Every row comes from one small tree of marks. The marks that hang from a mark follow it in brackets, in alphabetical order. Every link used is in the known rows. Which tree was each row made from?
Known rows
penus{gimes{zuzes{vago}}}: 1.033, 0.883, 0.670, 0.354, 1.260, -1.840, -0.159, 1.207, 0.010, -1.803, 3.045, -0.152, 2.284, 4.123, 0.874, -4.066, -1.124, -2.082, -2.941
bekasev{tuponu{gimes vago{teve}}}: 3.830, -2.583, -0.967, -0.369, 1.374, 1.081, 1.693, 1.491, 4.919, 0.495, 3.256, -0.672, 1.877, 4.442, 1.188, -1.230, -3.063, -0.341, -0.719
tuponu{gimes vago{teve zuzes}}: 1.966, -0.799, -0.609, 0.483, 0.234, -0.103, 0.697, 1.385, 1.321, 2.805, 3.047, 3.983, 0.317, 5.797, 1.396, -0.981, -7.121, -0.297, 2.975
tuponu{gimes vago}: 2.218, -1.802, -0.158, 0.559, 0.244, 0.272, 1.670, 2.577, 0.216, -1.459, 2.092, 1.136, 1.283, 5.911, 2.277, -0.801, -2.936, -0.130, 0.409
penus{gimes{zuzes{vago{teve}}}}: 1.268, 1.389, 0.712, 0.948, 1.554, -1.810, 0.495, 0.459, 1.860, -0.265, 3.625, 0.378, 2.475, 3.719, 0.246, -4.225, -2.338, -2.596, -1.862
penus{gimes{zuzes}}: 0.979, -0.133, 1.109, -1.245, 2.358, -1.075, 0.672, 0.945, 0.954, -2.018, 2.489, -0.080, 3.128, 4.516, 0.835, -2.988, 0.101, -0.965, -1.999
zuzes{vago{teve tuponu{gimes}}}: 1.639, -0.328, -0.703, 5.627, -0.239, -0.176, 1.478, 0.625, 1.379, 1.252, 2.835, 0.500, 1.082, 3.655, -0.193, -1.730, -3.751, -3.506, 2.367
bekasev{tuponu{gimes vago}}: 3.729, -3.239, -1.050, -1.365, 0.865, 1.176, 1.008, 2.420, 2.919, -1.157, 2.291, -1.135, 1.782, 5.145, 2.039, -1.062, -1.492, 0.157, -2.057
gimes{penus zuzes{vago{teve tuponu}}}: 2.010, 2.563, -0.408, 6.118, -0.088, -1.407, -0.329, -1.208, 1.194, 0.144, 1.971, -0.541, 4.518, 3.800, 0.410, -2.188, -0.932, -4.571, 1.229
zuzes{vago{tuponu{gimes}}}: 1.410, -1.281, -0.810, 4.192, -0.590, -0.144, 0.560, 1.668, -1.197, -0.801, 1.670, -0.026, 0.693, 4.499, 0.818, -1.527, -1.665, -2.870, 0.657
vago{tuponu}: 0.441, -2.984, -0.079, 3.089, 2.747, 1.274, 1.113, 1.288, -0.436, -2.341, 0.318, 0.313, 1.761, 5.035, 0.726, -1.178, -2.248, -0.676, 2.795
vago{teve tuponu{gimes{penus}} zuzes}: 1.146, -0.063, -1.050, 2.998, -0.615, 0.702, 0.628, -1.352, 0.558, 4.701, 1.428, 3.154, 2.319, 4.651, -0.173, 1.343, -2.122, -1.804, 6.431
teve{vago{tuponu{gimes{penus}} zuzes}}: 0.796, -2.046, -0.938, -0.941, -0.020, 0.125, -0.825, -0.672, -3.550, 5.220, 0.516, 2.831, 0.475, 6.274, 1.103, -1.784, -0.416, -1.478, 3.989
bekasev{tuponu{gimes{penus} vago}}: 3.540, -1.563, -1.338, -0.397, -0.045, 1.058, 0.804, 1.273, 2.275, -0.680, 2.015, -1.683, 2.766, 5.146, 2.314, -0.281, 0.513, 0.017, -1.420
gimes{penus zuzes}: 2.570, 0.931, -0.007, 3.020, 1.176, -1.359, -0.197, 0.253, -0.148, -0.706, 1.907, -0.473, 5.208, 5.197, 1.357, -1.561, 1.405, -2.214, -0.189
teve{vago}: 1.675, -3.467, 0.040, -0.318, 3.271, -0.619, 0.131, 1.229, -0.737, 3.159, 2.602, 1.447, 0.139, 5.919, 1.118, -5.134, -3.495, -0.729, 0.723
tuponu{vago{teve}}: 1.225, -1.039, 0.146, 3.045, 3.303, 0.252, 1.345, 1.623, 3.435, -0.302, 2.747, 1.989, 0.999, 5.117, 1.380, -3.552, -9.022, -0.140, 2.124
gizom{vago{tuponu{gimes{penus}} zuzes}}: 0.287, -1.632, -1.330, 1.771, -0.033, 0.052, -0.402, 0.874, -1.605, 1.714, 3.012, 1.664, -1.588, 5.264, 2.044, -0.895, -1.093, -0.777, 3.546
vago{tuponu zuzes}: 0.145, -2.900, -0.807, 1.448, 1.948, 1.091, -1.298, 1.232, -1.876, 0.887, 0.045, 3.179, 0.399, 5.845, 0.992, -1.082, -4.910, -0.299, 4.081
tuponu{gimes{zuzes} vago{teve}}: 3.044, 0.261, 0.289, 1.354, 0.497, -0.569, 1.926, 0.932, 3.788, -0.246, 3.313, 1.309, 2.950, 4.897, 1.040, -1.110, -3.808, -1.845, 0.562

Write each row's tree
0.449, 0.635, 0.643, 0.765, 1.229, -1.121, 0.040, 0.535, -0.059, -2.646, 1.899, -0.349, 2.453, 3.996, 0.732, -3.316, -0.487, -2.373, -1.841
penus{gimes{zuzes{vago{tuponu}}}}
3.002, 2.176, -0.045, 2.686, -0.773, -0.792, 1.695, -0.310, 2.470, 0.370, 2.758, 0.531, 4.309, 4.787, 1.421, -0.249, -1.217, -2.137, 1.421
tuponu{gimes{penus zuzes} vago{teve}}
4.876, -2.287, -1.185, -0.464, -0.035, -0.318, 0.007, 1.938, 2.696, 0.059, 3.358, -2.127, 3.018, 4.222, 0.860, -1.408, 1.438, -2.201, -4.184
bekasev{tuponu{gimes{zuzes{vago}}}}
2.095, 0.730, -0.070, 4.119, -0.190, 0.359, 2.577, -1.536, 2.474, 1.012, 1.730, 0.003, 4.959, 3.743, -0.593, 1.285, 1.612, -3.067, 3.929
vago{teve tuponu{gimes{penus zuzes}}}
1.151, -1.688, -0.685, 2.050, 0.386, 0.853, 0.823, -0.161, 1.206, 4.235, 1.827, 3.737, 1.307, 4.596, -0.484, 0.706, -4.197, -1.519, 5.739
vago{teve tuponu{gimes} zuzes}
0.437, 1.167, 0.715, 1.713, 1.304, -1.124, 0.598, -0.265, 1.752, -1.283, 2.646, -0.049, 2.547, 3.512, 0.049, -3.317, -1.756, -2.790, -0.993
penus{gimes{zuzes{vago{teve tuponu}}}}
2.551, 2.062, -0.556, 4.843, -0.160, -2.273, -1.306, 0.459, -0.885, -0.355, 2.365, -0.728, 4.154, 4.798, 1.444, -3.114, -0.068, -3.838, -1.370
gimes{penus zuzes{vago}}
2.666, 1.269, -0.109, 1.533, -0.979, -0.741, 0.823, 0.710, -0.362, -1.721, 1.774, 0.072, 4.060, 5.713, 2.397, -0.103, 0.780, -1.694, -0.158
tuponu{gimes{penus zuzes} vago}
0.139, -3.430, -0.665, -0.577, 2.495, 0.320, -1.495, 0.353, -2.408, 4.343, 0.793, 3.431, -0.909, 6.296, 1.002, -3.780, -4.523, -0.746, 3.401
teve{vago{tuponu zuzes}}
4.197, -2.451, -0.882, -1.822, 0.743, 0.520, 0.436, 1.892, 3.356, -1.927, 2.411, -1.384, 2.796, 4.982, 1.828, -1.022, -0.386, -0.709, -3.229
bekasev{tuponu{gimes{zuzes} vago}}
2.863, 2.920, -0.385, 5.623, 0.048, -2.327, -0.535, -0.625, 1.585, 1.399, 3.428, -0.336, 4.326, 4.083, 0.624, -3.215, -1.840, -4.292, -0.306
gimes{penus zuzes{vago{teve}}}
0.705, -1.035, -1.259, 1.631, -1.205, 0.773, -0.453, 0.089, -2.984, 2.242, 0.015, 2.351, 2.010, 5.762, 1.210, 1.539, 0.347, -1.116, 4.616
vago{tuponu{gimes{penus}} zuzes}
-0.208, -2.162, -0.806, 3.042, 2.815, 0.222, -0.161, 0.574, 2.026, 2.648, 4.255, 2.881, -2.391, 4.452, 0.969, -3.171, -7.254, -0.816, 4.823
gizom{vago{teve tuponu zuzes}}
0.997, -2.097, -0.309, 3.568, 1.876, 0.344, 2.491, 0.597, 2.791, 0.927, 4.764, 0.334, -0.931, 3.695, 0.587, -1.591, -2.562, -1.435, 3.767
gizom{vago{teve tuponu{gimes}}}
3.871, 0.069, -0.235, 2.503, -0.570, -1.725, 1.125, 1.355, 1.318, 1.338, 4.002, 0.295, 2.918, 4.315, 0.147, -1.338, -0.637, -3.595, -1.081
tuponu{gimes{zuzes{vago{teve}}}}
3.606, 1.475, -0.560, 2.958, -2.079, -1.867, 0.297, 0.710, -1.040, 0.574, 2.802, -0.754, 4.157, 4.832, 1.183, -0.533, 3.140, -3.610, -1.260
tuponu{gimes{penus zuzes{vago}}}
0.655, -2.925, -0.492, 2.273, 1.412, 0.417, 1.694, 1.647, 0.156, -1.276, 3.577, -0.164, -1.326, 4.653, 1.598, -1.336, -0.500, -0.956, 2.175
gizom{vago{tuponu{gimes}}}
1.662, -1.535, -0.102, 0.155, 0.549, -0.117, 0.769, -0.875, -2.073, 2.226, 0.900, 0.221, 2.417, 5.441, 0.802, -1.650, 2.743, -2.451, 1.933
teve{vago{tuponu{gimes{penus zuzes}}}}
1.311, -1.336, -0.219, 3.489, 1.649, -0.160, 2.184, 0.184, 3.320, 0.224, 4.818, 0.230, -0.080, 3.607, 0.396, -1.739, -1.873, -2.124, 2.807
gizom{vago{teve tuponu{gimes{zuzes}}}}
1.678, 1.956, -0.636, 5.388, -0.438, -1.365, -1.190, -0.339, -0.976, -1.388, 1.009, -1.118, 4.126, 4.542, 1.186, -2.096, 0.725, -4.118, -0.070
gimes{penus zuzes{vago{tuponu}}}
3.631, -0.596, -0.312, 1.711, -0.745, -1.630, 0.414, 2.015, -0.176, -0.028, 3.291, -0.147, 2.875, 4.887, 0.763, -1.142, 0.325, -3.186, -1.928
tuponu{gimes{zuzes{vago}}}
4.023, -0.887, -1.102, -0.722, -0.274, 0.366, 0.302, 0.887, 2.668, -1.328, 2.077, -1.914, 4.041, 4.979, 2.115, -0.351, 1.726, -1.067, -2.501
bekasev{tuponu{gimes{penus zuzes} vago}}
4.855, -3.047, -0.917, -1.444, 0.871, 0.255, 0.717, 1.663, 2.963, -0.310, 2.906, -1.918, 3.679, 4.500, 0.799, -0.432, 2.203, -1.284, -3.238
bekasev{tuponu{gimes{zuzes}}}
1.702, 0.834, -0.849, 6.631, -1.209, -0.295, 1.368, -0.171, 0.552, 1.846, 2.400, 0.066, 2.059, 3.680, 0.098, -1.140, -2.068, -3.797, 2.723
zuzes{vago{teve tuponu{gimes{penus}}}}
0.392, -1.997, -0.744, 2.791, 2.358, 1.013, -0.171, -0.254, 1.620, 3.482, 1.515, 4.002, 0.932, 4.744, -0.281, -1.260, -7.396, -1.033, 5.866
vago{teve tuponu zuzes}
1.717, -1.716, -0.757, -0.582, -0.203, 0.052, -0.299, 2.412, -1.141, 1.077, 1.845, 3.473, 0.245, 6.715, 2.387, -0.830, -5.212, 0.179, 1.471
tuponu{gimes vago{zuzes}}
2.500, -3.502, -1.528, -1.745, 2.485, 1.053, -1.617, 2.417, 2.454, 0.140, 1.842, 0.988, 0.452, 5.817, 2.301, -3.063, -6.299, 0.842, -1.078
bekasev{tuponu{vago{zuzes}}}
3.500, -2.457, -1.499, -1.537, 0.644, 0.967, -0.102, 1.385, 4.365, 2.318, 2.948, 1.197, 1.134, 4.998, 1.319, -1.169, -4.806, -0.049, -0.047
bekasev{tuponu{gimes vago{teve zuzes}}}
